What can hang from each mark:
kaben: fumaza gibo
rusen: dodu fumaza
gibo: kaben
misos: fumaza litaz
dodu: rusen zazufo
zazufo: dodu
fumaza: kaben misos rusen

Every row comes from one small tree of marks. Brackets hold a mark, then the marks that hang from it, in alphabetical order. Every link used is in the known rows. Which tree was each row made from?
Known rows:
[gibo [kaben [fumaza misos [rusen [dodu zazufo]]]]]: [ 0.14 -0.45 -0.03 -0.30 -0.20 -0.02 -0.05 -0.13  0.06 -0.09  0.38  0.07
 -0.03  0.12 -0.23  0.03  0.02 -0.12 -0.12 -0.07 -0.01  0.00]
[rusen fumaza]: [-0.09 -0.35 -0.03 -0.25 -0.08 -0.14 -0.10  0.03  0.05 -0.10  0.01  0.00
  0.05  0.02 -0.06  0.01 -0.03 -0.01 -0.04 -0.12 -0.06 -0.08]
[kaben [fumaza misos [rusen [dodu zazufo]]]]: [-0.05 -0.32 -0.04 -0.41 -0.24 -0.07 -0.13 -0.21  0.00 -0.02  0.12  0.06
  0.03 -0.03 -0.09  0.03  0.09 -0.10 -0.11 -0.10  0.13 -0.07]
[fumaza kaben [rusen dodu]]: [ 0.07 -0.37 -0.21 -0.27 -0.16 -0.12 -0.19 -0.19  0.09 -0.01  0.05 -0.06
 -0.05 -0.10 -0.04 -0.37  0.02 -0.28 -0.03 -0.12  0.26 -0.12]
[misos fumaza litaz]: [-0.07  0.14  0.14 -0.02 -0.36 -0.04 -0.04  0.03 -0.02  0.19  0.10  0.13
  0.01 -0.05  0.19  0.22  0.30  0.10 -0.05  0.08  0.05 -0.02]
[kaben [fumaza misos] gibo]: [-0.04 -0.13  0.05 -0.20 -0.29 -0.03  0.04 -0.08 -0.04  0.06  0.20  0.04
  0.25 -0.13  0.10  0.31  0.07  0.14 -0.18 -0.07  0.11 -0.04]
[kaben [fumaza [misos litaz] [rusen dodu]] gibo]: [-0.05 -0.35  0.00 -0.21 -0.47 -0.14 -0.08 -0.16 -0.01  0.09  0.23  0.02
  0.25 -0.20  0.15  0.08  0.16  0.04 -0.20 -0.13  0.11  0.01]
[misos [fumaza [kaben gibo] [rusen dodu]] litaz]: [-0.02 -0.15 -0.01 -0.16 -0.50 -0.14 -0.14 -0.12  0.04  0.21  0.19  0.07
  0.08 -0.15  0.24 -0.04  0.30 -0.05 -0.08 -0.01  0.20 -0.08]
[dodu rusen zazufo]: [-0.04 -0.26 -0.03 -0.08  0.09 -0.12  0.02 -0.12  0.06  0.06  0.04  0.08
 -0.11  0.19 -0.06 -0.36 -0.03 -0.16  0.08 -0.10 -0.27  0.08]
[zazufo [dodu [rusen [fumaza kaben [misos litaz]]]]]: [ 0.19 -0.34 -0.14 -0.11 -0.09 -0.23 -0.09  0.18  0.09 -0.15  0.07  0.03
 -0.08 -0.15 -0.02 -0.15 -0.04 -0.11 -0.05 -0.17 -0.10 -0.06]
[rusen [dodu zazufo]]: [-0.03 -0.21 -0.21  0.01 -0.09 -0.04 -0.14 -0.11  0.03 -0.07  0.04  0.05
 -0.02  0.11 -0.07 -0.34 -0.05 -0.12  0.06 -0.07 -0.16  0.05]
[gibo [kaben [fumaza rusen]]]: [ 0.15 -0.35  0.02 -0.28 -0.13  0.00  0.02 -0.09  0.01 -0.02  0.29  0.04
 -0.01  0.08 -0.16  0.11  0.06 -0.07 -0.14 -0.06 -0.09  0.01]
[gibo [kaben [fumaza [misos litaz] rusen]]]: [ 0.15 -0.37  0.08 -0.23 -0.26 -0.03 -0.01 -0.05  0.05 -0.04  0.36  0.07
 -0.02  0.04 -0.16  0.17  0.11 -0.04 -0.16 -0.06  0.08  0.01]
[misos [fumaza [rusen dodu]] litaz]: [-0.07 -0.09  0.04 -0.12 -0.42 -0.12 -0.15 -0.09  0.00  0.18  0.11  0.07
  0.00 -0.10  0.19 -0.01  0.29 -0.04 -0.06  0.04  0.02  0.00]
[fumaza [kaben gibo] [misos litaz] [rusen dodu]]: [ 0.06 -0.45 -0.11 -0.11 -0.48 -0.22 -0.20 -0.14  0.17 -0.01  0.28 -0.04
  0.10 -0.22  0.08 -0.25  0.10 -0.16 -0.10 -0.12  0.54 -0.11]
[dodu [rusen [fumaza kaben misos]] zazufo]: [-0.06 -0.55 -0.06 -0.34 -0.05 -0.23 -0.09 -0.10  0.17 -0.06  0.13  0.10
 -0.10  0.18 -0.15 -0.31 -0.06 -0.21  0.03 -0.20 -0.02 -0.07]
[rusen [dodu zazufo] [fumaza kaben [misos litaz]]]: [-0.07 -0.62 -0.21 -0.27 -0.40 -0.23 -0.30 -0.04  0.17 -0.21  0.18  0.09
  0.00  0.06 -0.15 -0.26  0.01 -0.15  0.00 -0.23  0.22 -0.13]
[zazufo dodu]: [ 0.21 -0.02 -0.15  0.04  0.11 -0.08 -0.01  0.11  0.00 -0.17  0.02  0.02
  0.00 -0.10  0.02 -0.07 -0.09  0.02  0.02 -0.01 -0.18 -0.06]
[rusen dodu [fumaza kaben misos]]: [-0.04 -0.56 -0.25 -0.34 -0.37 -0.15 -0.31  0.03  0.16 -0.21  0.11 -0.01
 -0.02 -0.06 -0.19 -0.13 -0.06 -0.21 -0.10 -0.21  0.28 -0.14]
[gibo [kaben fumaza]]: [ 0.15 -0.24  0.02 -0.20 -0.14  0.05  0.04  0.00 -0.01 -0.03  0.28  0.07
 -0.02  0.10 -0.17  0.20  0.05 -0.02 -0.14 -0.05 -0.09  0.02]
[gibo [kaben [fumaza [rusen [dodu zazufo]]]]]: [ 0.13 -0.43 -0.06 -0.28 -0.15 -0.02 -0.03 -0.14  0.02 -0.04  0.31  0.07
 -0.02  0.14 -0.19 -0.03  0.04 -0.11 -0.10 -0.08 -0.15  0.03]

Which tree is each row?
[-0.06 -0.33  0.01 -0.31 -0.35 -0.11 -0.13 -0.16 -0.01  0.02  0.14  0.09
  0.04 -0.05 -0.04  0.03  0.19 -0.05 -0.11 -0.12  0.15 -0.04] : [kaben [fumaza [misos litaz] [rusen [dodu zazufo]]]]
[ 0.14 -0.42  0.01 -0.22 -0.32 -0.03 -0.07 -0.05  0.05 -0.05  0.36  0.06
 -0.03  0.03 -0.18  0.10  0.10 -0.09 -0.17 -0.08  0.05  0.03] : [gibo [kaben [fumaza [misos litaz] [rusen dodu]]]]
[-0.02  0.07  0.09 -0.06 -0.44 -0.07 -0.04  0.00  0.01  0.21  0.18  0.12
  0.09 -0.10  0.25  0.19  0.30  0.09 -0.06  0.04  0.23 -0.10] : [misos [fumaza [kaben gibo]] litaz]
[ 0.20 -0.34 -0.18 -0.18 -0.01 -0.20 -0.09  0.15  0.09 -0.18  0.05  0.01
 -0.09 -0.13 -0.06 -0.16 -0.11 -0.15 -0.05 -0.16 -0.12 -0.09] : [zazufo [dodu [rusen [fumaza kaben misos]]]]
[-0.05 -0.28  0.10 -0.22 -0.38 -0.14 -0.01 -0.16 -0.02  0.11  0.24  0.03
  0.27 -0.18  0.17  0.18  0.17  0.11 -0.18 -0.09  0.14 -0.03] : [kaben [fumaza [misos litaz] rusen] gibo]
[-0.03 -0.15 -0.01 -0.22 -0.43 -0.14 -0.17 -0.15  0.05  0.16  0.16  0.12
 -0.02 -0.04  0.15 -0.11  0.30 -0.09 -0.02  0.00  0.20 -0.11] : [misos [fumaza kaben [rusen [dodu zazufo]]] litaz]
[ 0.05 -0.42 -0.22 -0.29 -0.10 -0.14 -0.18 -0.27  0.11 -0.03  0.09  0.00
 -0.04  0.01 -0.06 -0.46  0.01 -0.28  0.04 -0.12  0.21 -0.14] : [fumaza kaben [rusen [dodu zazufo]]]
[-0.01 -0.18 -0.12 -0.36 -0.24 -0.08 -0.13 -0.26  0.06  0.12  0.19  0.05
  0.08 -0.02  0.12 -0.11  0.08 -0.14 -0.04  0.03  0.11 -0.16] : [misos [fumaza [kaben gibo] [rusen [dodu zazufo]]]]
[-0.07 -0.55 -0.02 -0.27 -0.13 -0.25 -0.10 -0.07  0.16 -0.03  0.14  0.11
 -0.09  0.16 -0.11 -0.31  0.01 -0.18  0.03 -0.22  0.00 -0.05] : [dodu [rusen [fumaza kaben [misos litaz]]] zazufo]
[-0.03 -0.48 -0.01 -0.21 -0.27 -0.22 -0.10  0.07  0.13  0.03  0.10 -0.01
 -0.04 -0.08 -0.02 -0.12  0.03 -0.17 -0.13 -0.22  0.08  0.00] : [dodu [rusen [fumaza [kaben gibo] [misos litaz]]]]
[-0.02 -0.36 -0.16 -0.16 -0.04 -0.13 -0.15 -0.25  0.05 -0.03  0.06 -0.02
  0.00  0.04 -0.02 -0.43 -0.02 -0.20  0.04 -0.06 -0.10  0.01] : [fumaza [rusen [dodu zazufo]]]
[-0.04 -0.41  0.01 -0.28 -0.32 -0.19 -0.16  0.07  0.14 -0.14  0.14  0.04
  0.02 -0.04 -0.08  0.07  0.07 -0.02 -0.07 -0.16  0.38 -0.18] : [rusen [fumaza kaben [misos litaz]]]
[-0.06 -0.38 -0.06 -0.31 -0.32 -0.12 -0.07 -0.25  0.00  0.04  0.24  0.03
  0.25 -0.10  0.08  0.01  0.05  0.00 -0.15 -0.11  0.04 -0.04] : [kaben [fumaza misos [rusen [dodu zazufo]]] gibo]
[ 0.16 -0.32 -0.12 -0.07 -0.06 -0.23 -0.08  0.19  0.07 -0.15  0.06  0.02
 -0.07 -0.14 -0.01 -0.14 -0.06 -0.09 -0.05 -0.15 -0.21 -0.01] : [zazufo [dodu [rusen [fumaza [misos litaz]]]]]
[ 0.19 -0.36 -0.18 -0.14 -0.03 -0.22 -0.07  0.13  0.09 -0.16  0.09  0.00
 -0.01 -0.16  0.00 -0.16 -0.13 -0.11 -0.07 -0.16 -0.15 -0.07] : [zazufo [dodu [rusen [fumaza [kaben gibo] misos]]]]
[ 0.15 -0.37  0.04 -0.30 -0.19  0.00 -0.01 -0.08  0.05 -0.06  0.35  0.04
 -0.02  0.06 -0.20  0.17  0.04 -0.08 -0.16 -0.04  0.07 -0.02] : [gibo [kaben [fumaza misos rusen]]]
[-0.04 -0.42 -0.08 -0.30 -0.16 -0.17 -0.09 -0.01  0.09 -0.08  0.09  0.00
  0.14 -0.03  0.00 -0.02 -0.02 -0.01 -0.06 -0.17  0.11 -0.17] : [rusen [fumaza [kaben gibo]]]
[-0.05 -0.56 -0.28 -0.27 -0.33 -0.17 -0.25 -0.01  0.09 -0.12  0.07 -0.03
  0.09 -0.08 -0.05 -0.22 -0.05 -0.15 -0.09 -0.24  0.03 -0.09] : [rusen dodu [fumaza [kaben gibo]]]
[-0.05 -0.59 -0.20 -0.20 -0.52 -0.21 -0.29  0.05  0.15 -0.14  0.18  0.00
  0.09 -0.12 -0.05 -0.14  0.02 -0.11 -0.12 -0.24  0.26 -0.09] : [rusen dodu [fumaza [kaben gibo] [misos litaz]]]
[ 0.08 -0.13 -0.03 -0.10 -0.23 -0.06 -0.04 -0.02  0.14 -0.06  0.24 -0.01
  0.11 -0.11  0.00  0.08 -0.03 -0.02 -0.07 -0.03  0.55 -0.18] : [fumaza [kaben gibo] misos]
[-0.07 -0.02  0.14 -0.13 -0.34 -0.11 -0.08 -0.09  0.00  0.20  0.12  0.09
  0.02 -0.08  0.21  0.09  0.31  0.02 -0.05  0.08  0.06 -0.03] : [misos [fumaza rusen] litaz]
[-0.04 -0.22  0.12 -0.32 -0.31 -0.09 -0.06 -0.11 -0.02  0.06  0.12  0.07
  0.04 -0.11  0.00  0.19  0.21  0.01 -0.14 -0.09  0.23 -0.06] : [kaben [fumaza [misos litaz] rusen]]
